What can hang from each mark:
supib: rulok volope zatel
divir: zatel
nimak: volope
volope: nimak supib tarul
rulok: supib
zatel: divir supib zusa

Every row comes from one small tree of marks. The marks that hang from a mark follow it in brackets, in alphabetical order. Every link used is in the known rows. Which tree was each row made from?
Known rows:
supib(rulok volope(tarul) zatel(divir)): -0.461; -1.319; 2.595; 1.605; -2.250; -1.119; 0.459; 0.992; 0.559; -1.683; 0.604; 1.449; -1.109; -2.533; 0.384; 1.654; 0.521; -2.691; 1.049; 0.159; -0.609
divir(zatel(zusa)): -0.207; -4.841; -0.400; -2.337; -1.562; 4.260; 0.055; 0.748; 2.382; 1.586; 1.126; 0.575; 1.439; 3.193; -2.804; 0.803; -0.816; 3.570; 2.012; -0.808; 3.819
volope(nimak supib(rulok zatel)): -0.066; 7.363; 1.115; 2.888; 4.575; 0.809; 2.614; -1.561; 0.083; 0.417; -1.764; -0.891; -1.347; -3.091; 2.041; -2.277; 1.816; -2.884; -2.535; 1.143; -2.578
volope(nimak supib(rulok) tarul): 1.299; 5.480; -0.405; 2.539; 3.492; -1.849; -3.949; 1.135; 0.375; -0.519; -2.163; -5.635; -2.839; -4.464; 0.985; -3.607; 1.479; -0.935; -2.221; -0.453; -1.668
nimak(volope(supib(zatel) tarul)): 0.370; -2.835; 0.685; -1.508; 3.084; -0.086; -2.537; -0.706; -0.842; 1.648; 0.676; -4.038; -0.854; -2.904; 0.071; -2.365; 2.276; -2.652; -0.317; -1.067; -1.787
supib(volope(nimak)): 0.131; 3.167; -3.202; 3.486; 2.751; -1.880; -1.288; -1.868; -1.098; 0.668; 1.561; -2.061; -0.519; 1.436; 1.519; 0.066; 0.408; 0.054; 0.812; -0.143; 0.607
rulok(supib(zatel(divir))): -1.775; -2.860; 2.430; -1.510; -2.470; 2.950; 3.478; -1.396; 0.304; 0.644; 1.866; 6.934; 0.114; 0.557; -0.374; 0.447; -0.297; 0.054; 4.679; 1.808; -2.478
zatel(divir supib(rulok volope) zusa): 0.308; -0.958; 2.133; -1.421; -0.339; -2.015; 3.390; 2.523; -2.401; -1.597; -0.938; 4.283; -1.988; 2.000; 0.010; 2.710; -1.869; 2.343; -1.327; 0.000; 1.356
volope(supib(rulok) tarul): 0.911; -0.028; 0.561; 0.577; 1.790; -0.789; -1.509; 1.281; 0.172; -0.079; -1.531; -2.803; -2.106; -3.107; -1.036; -2.410; 0.969; -1.744; 0.808; -0.502; 0.296
volope(nimak supib(rulok zatel) tarul): 0.471; 6.154; 0.854; 2.569; 2.232; -0.076; -2.149; 0.182; 1.325; -0.625; -2.390; -4.175; -1.261; -5.082; 1.807; -3.343; 1.858; -3.031; -3.441; 0.339; -3.428
divir(zatel(supib zusa)): -0.017; -3.618; -0.378; -4.621; -2.940; 4.204; 1.812; 1.243; 0.748; 1.359; 0.474; -0.186; 2.219; 3.350; -2.690; 1.253; -1.734; 4.108; -0.462; -0.979; 4.268
nimak(volope(supib(rulok zatel) tarul)): 0.759; -0.508; 2.124; -0.358; 4.978; 0.645; 0.982; -0.453; -1.457; 0.755; -0.742; -3.199; -1.730; -4.502; -0.472; -2.712; 2.462; -3.763; -1.477; -0.272; -1.035
zatel(divir): -0.753; -5.082; 1.417; -0.778; -2.885; 0.477; 0.577; 1.102; -0.547; 0.705; 3.127; 3.093; -2.064; 1.081; -0.132; 1.841; -0.549; 1.226; 5.643; -0.413; 0.926
supib(volope): -0.146; -1.924; -2.226; 1.445; 0.956; -1.294; 1.132; -1.746; -1.416; 1.086; 2.116; 0.751; 0.167; 2.687; -0.728; 1.327; -0.075; -0.632; 3.784; -0.152; 2.402
volope(supib(zatel) tarul): -0.266; -1.627; 0.610; -0.753; -0.903; -0.138; -3.492; -0.107; 1.630; 0.767; -0.533; -2.082; 0.193; -2.274; 0.342; -1.673; 1.280; -2.548; 0.965; -0.504; -1.938
rulok(supib): -0.579; -2.250; -1.376; -1.087; -0.142; 2.386; 3.285; -1.907; -1.005; 1.461; 1.430; 3.463; 0.871; 2.133; -2.088; -1.065; -0.665; 0.700; 5.218; 1.377; 0.563
zatel(divir supib(volope)): -0.444; -2.462; 0.513; -1.261; -2.208; -2.483; 1.156; 0.587; -2.542; 0.128; 2.001; 2.232; -1.433; 1.796; 0.472; 2.624; -1.010; 1.436; 1.955; -0.650; 1.754
nimak(volope(supib tarul)): 1.198; -3.899; -0.574; -1.397; 4.134; -1.823; -4.617; 0.361; -1.723; 1.778; 1.002; -5.568; -2.441; -2.250; -0.899; -2.741; 1.929; -0.567; 1.105; -1.686; -0.185
supib(rulok volope(nimak tarul) zatel): 0.334; 5.715; -1.049; 4.146; 1.012; -0.679; -0.309; -0.919; 0.411; -1.344; -0.706; -3.443; 0.748; -2.828; 1.785; -0.714; 1.003; -3.099; -2.624; 0.483; -0.884
rulok(supib(volope(tarul) zatel(zusa))): -0.210; -1.787; -1.047; -1.216; -0.920; -0.247; -1.951; -0.884; 1.598; -0.708; -1.367; 2.688; 2.784; 1.765; -0.688; -0.593; -0.750; 0.173; 0.330; 1.081; -2.646

Which tree is each row?
0.173; -2.230; 3.135; -3.427; -2.618; 1.049; 4.669; 3.535; -2.118; -1.309; -0.602; 4.847; -1.813; 1.445; -0.430; 2.325; -2.288; 3.073; -0.265; 0.053; 1.285 => zatel(divir supib(rulok) zusa)
0.940; 2.819; -1.745; 1.189; 1.731; -2.397; -7.486; 0.791; 0.901; 0.342; -0.643; -6.438; -2.053; -2.811; 1.518; -3.242; 1.245; 0.313; -0.918; -1.179; -2.336 => volope(nimak supib tarul)
0.173; -2.014; -2.665; 0.303; -0.042; -1.476; -2.028; -1.489; -0.320; 0.198; 0.549; -0.246; 0.960; 0.696; -1.744; -1.532; -0.163; -0.115; 3.150; 0.429; 0.061 => rulok(supib(volope(tarul)))
-0.807; -0.919; -0.823; -0.714; 1.288; 0.743; 2.670; -2.500; 0.388; 0.303; -0.729; 6.000; 2.765; 3.892; -0.618; 0.198; -0.834; 0.116; 1.128; 1.913; -1.853 => rulok(supib(volope zatel(zusa)))
-0.191; -4.749; 1.914; -4.767; -4.463; 0.535; 0.928; 3.343; -1.412; -0.352; 0.835; 4.065; -1.264; 3.024; 0.196; 2.638; -2.508; 4.198; 1.432; -0.677; 0.655 => zatel(divir supib zusa)
0.412; 6.155; -1.652; 1.987; 2.469; 1.122; 3.493; -1.416; -0.718; 0.481; -0.296; -4.190; 0.602; -0.708; -0.969; -0.380; 0.420; 1.052; -4.610; -0.096; 3.948 => divir(zatel(supib(rulok volope(nimak))))
0.898; 3.317; -3.381; 0.666; -1.091; -2.887; -3.973; 0.330; -1.494; -0.536; 0.205; -6.018; 0.502; -0.513; 1.542; -0.546; -0.497; 0.733; -2.370; -1.200; 0.453 => zatel(supib(volope(nimak tarul)))
-0.008; -3.254; 0.808; -2.716; -2.367; -2.552; -0.309; 2.132; -1.705; -0.672; 0.645; 3.452; -1.064; 3.545; 0.633; 3.113; -2.021; 3.617; 0.327; -0.755; 0.550 => zatel(divir supib(volope) zusa)
-0.023; 0.435; 0.150; 2.063; -0.122; 0.354; 2.006; -0.903; 0.242; -0.929; -0.115; -0.375; 1.276; -1.615; -0.287; 0.556; 0.605; -4.015; 0.439; 0.482; 1.016 => supib(rulok volope(tarul) zatel)
-0.247; 4.645; -2.463; 2.150; 0.415; -0.726; -2.799; -2.680; 0.925; -0.358; -0.387; -1.654; 2.104; -1.345; 1.120; -2.321; 0.660; -1.215; -0.804; 1.224; -3.671 => rulok(supib(volope(nimak tarul) zatel))
0.540; -0.265; 2.218; -0.892; 1.224; 0.577; -1.297; 1.718; 1.721; -0.989; -3.358; 0.048; -0.300; -2.142; -0.111; -1.566; 0.414; -1.569; -2.267; 0.126; -2.354 => volope(supib(rulok zatel(zusa)) tarul)
0.773; 2.309; -3.375; 2.918; 0.379; -2.727; -5.598; -0.107; 0.133; -0.352; 0.914; -5.573; -0.259; -0.703; 1.516; -0.720; 0.382; 0.030; 0.045; -0.959; -0.038 => supib(volope(nimak tarul))
0.667; -0.157; -0.798; -0.551; -1.244; 0.992; 1.207; 0.230; 0.223; -0.133; -0.423; -4.476; 1.441; -1.502; -3.047; 0.092; 0.013; 0.022; -2.311; -1.000; 5.041 => divir(zatel(supib(rulok volope(tarul))))
-0.857; -3.071; 3.704; -2.293; -0.240; -0.451; -1.877; 1.645; 1.505; 0.204; -0.623; 4.780; -1.985; 0.520; 1.436; 0.752; 0.203; 1.133; 0.693; -0.079; -3.712 => volope(supib(zatel(divir zusa)))
-0.625; -0.962; 3.177; 0.759; 0.113; -0.384; 3.213; 0.955; 0.107; -1.417; -0.396; 6.166; -0.788; 1.162; 0.905; 2.947; -0.573; -0.302; 0.051; 0.930; -0.739 => supib(rulok volope zatel(divir zusa))
0.866; -0.586; -1.141; 2.429; 0.680; -1.514; 0.188; 0.234; -0.698; -0.794; 0.303; -1.814; -0.254; -0.944; -1.285; 0.261; 0.164; -2.057; 1.563; -0.284; 2.410 => supib(rulok volope(tarul))
-1.300; 4.087; 0.369; 2.293; 0.934; -0.974; 0.173; -2.541; 0.004; -0.152; 0.956; 3.558; -0.637; -0.138; 2.351; -0.489; 0.622; 0.220; 0.512; 1.803; -4.288 => rulok(supib(volope(nimak) zatel(divir)))
-1.169; -5.013; 2.993; -2.587; -3.754; 2.195; 0.841; 1.865; 1.057; -0.209; 1.359; 5.913; -0.268; 2.055; 0.959; 2.764; -1.229; 1.490; 2.649; 0.205; -1.498 => supib(zatel(divir zusa))
0.487; 3.178; -2.495; -0.678; 0.526; 0.147; -1.404; -0.035; 0.614; 0.530; -0.428; -3.334; 1.623; 2.499; -0.098; 0.181; -0.843; 4.480; -4.799; -0.961; 2.535 => divir(zatel(supib(volope(nimak)) zusa))
-0.780; -2.406; 4.277; -1.220; -1.832; 2.776; 4.586; 1.975; 0.581; -1.163; -0.194; 6.872; -1.002; 0.494; 0.308; 2.473; -1.018; 0.292; 1.132; 0.938; -0.894 => supib(rulok zatel(divir zusa))
-0.654; -0.984; -1.451; 0.217; -1.059; 0.294; -0.299; -2.543; 0.727; 0.072; 0.126; 1.248; 2.510; -0.073; -0.846; -1.085; 0.250; -2.121; 2.300; 1.166; -1.563 => rulok(supib(volope(tarul) zatel))
0.630; 2.935; -3.181; 0.105; -1.663; -0.615; -4.525; -0.144; 1.105; 0.347; 0.587; -8.272; 1.350; -1.195; -0.424; -1.117; 0.274; 2.147; -3.915; -1.756; 2.612 => divir(zatel(supib(volope(nimak tarul))))
0.510; 0.174; -0.115; -1.452; 0.862; 1.575; 4.345; 0.383; -0.083; 0.046; -1.321; 0.253; 1.525; 2.416; -2.785; 1.316; -1.067; 2.363; -3.292; -0.241; 4.988 => divir(zatel(supib(rulok volope) zusa))
1.323; 2.810; -3.064; -0.957; -1.239; -2.963; -5.480; 1.967; -0.642; -1.343; -1.340; -4.689; 0.810; 1.156; 1.675; -0.134; -1.544; 2.945; -4.270; -1.309; -0.423 => zatel(supib(volope(nimak tarul)) zusa)
-0.392; -2.355; -1.079; 1.047; -2.305; -0.493; -1.552; -1.037; 0.738; 0.025; 1.186; -1.178; 1.977; -0.060; 0.213; 0.914; 0.419; -2.673; 1.901; -0.341; 0.337 => supib(volope(tarul) zatel)
-1.267; -2.291; 1.732; -1.175; -0.796; -0.530; 0.907; -0.678; 0.623; -0.506; 0.084; 7.970; 0.358; 2.785; 0.334; 1.187; -0.903; 1.613; 1.782; 1.680; -3.263 => rulok(supib(volope zatel(divir zusa)))
0.167; 3.680; -0.439; 1.034; 0.581; -0.858; -5.653; -0.171; 1.915; 0.243; -1.038; -4.830; -0.516; -3.647; 2.435; -2.818; 1.690; -1.889; -1.943; -0.403; -3.866 => volope(nimak supib(zatel) tarul)
0.701; 6.161; -0.276; 3.046; 5.625; -0.982; 0.744; -0.524; -0.964; 0.581; -1.488; -2.313; -3.004; -2.390; 0.940; -2.824; 1.377; -0.801; -1.611; 0.407; -1.069 => volope(nimak supib(rulok))
0.318; -1.370; 0.817; -3.488; -1.146; 4.754; 5.449; 1.353; 0.181; 0.431; -1.062; 0.642; 1.412; 1.839; -3.288; 0.845; -1.508; 2.923; -2.149; -0.217; 4.888 => divir(zatel(supib(rulok) zusa))
0.101; -2.581; -1.491; -2.673; -0.848; 0.829; 0.665; 0.070; 0.329; 1.074; 0.210; -0.352; 2.020; 3.897; -2.264; 1.505; -1.211; 3.545; -1.811; -1.036; 4.300 => divir(zatel(supib(volope) zusa))
-0.318; -0.911; 1.775; -0.750; -0.484; 4.047; 6.227; 0.270; 0.241; -0.337; -0.765; 4.745; 1.320; 1.536; -0.578; 1.399; -0.978; -1.148; 0.638; 1.226; 0.427 => supib(rulok zatel(zusa))
-0.007; 3.354; -2.235; 2.826; -0.671; -1.233; -3.771; -1.205; 1.148; -0.382; 0.635; -3.834; 1.351; -1.202; 2.213; -0.344; 0.860; -1.959; -1.154; -0.286; -1.661 => supib(volope(nimak tarul) zatel)
-1.412; -2.662; 1.654; 0.923; -1.730; -0.718; 1.396; -1.003; -0.064; 0.217; 2.503; 4.208; -0.473; 1.048; 1.276; 2.839; 0.343; -1.315; 3.252; 0.259; -0.600 => supib(volope zatel(divir))
-0.606; 1.557; 0.443; 2.748; 1.821; 1.113; 6.647; -2.451; -0.921; 0.162; 0.365; 2.995; 1.113; 0.468; -0.275; 1.565; 0.580; -3.880; 1.201; 1.292; 1.471 => supib(rulok volope zatel)
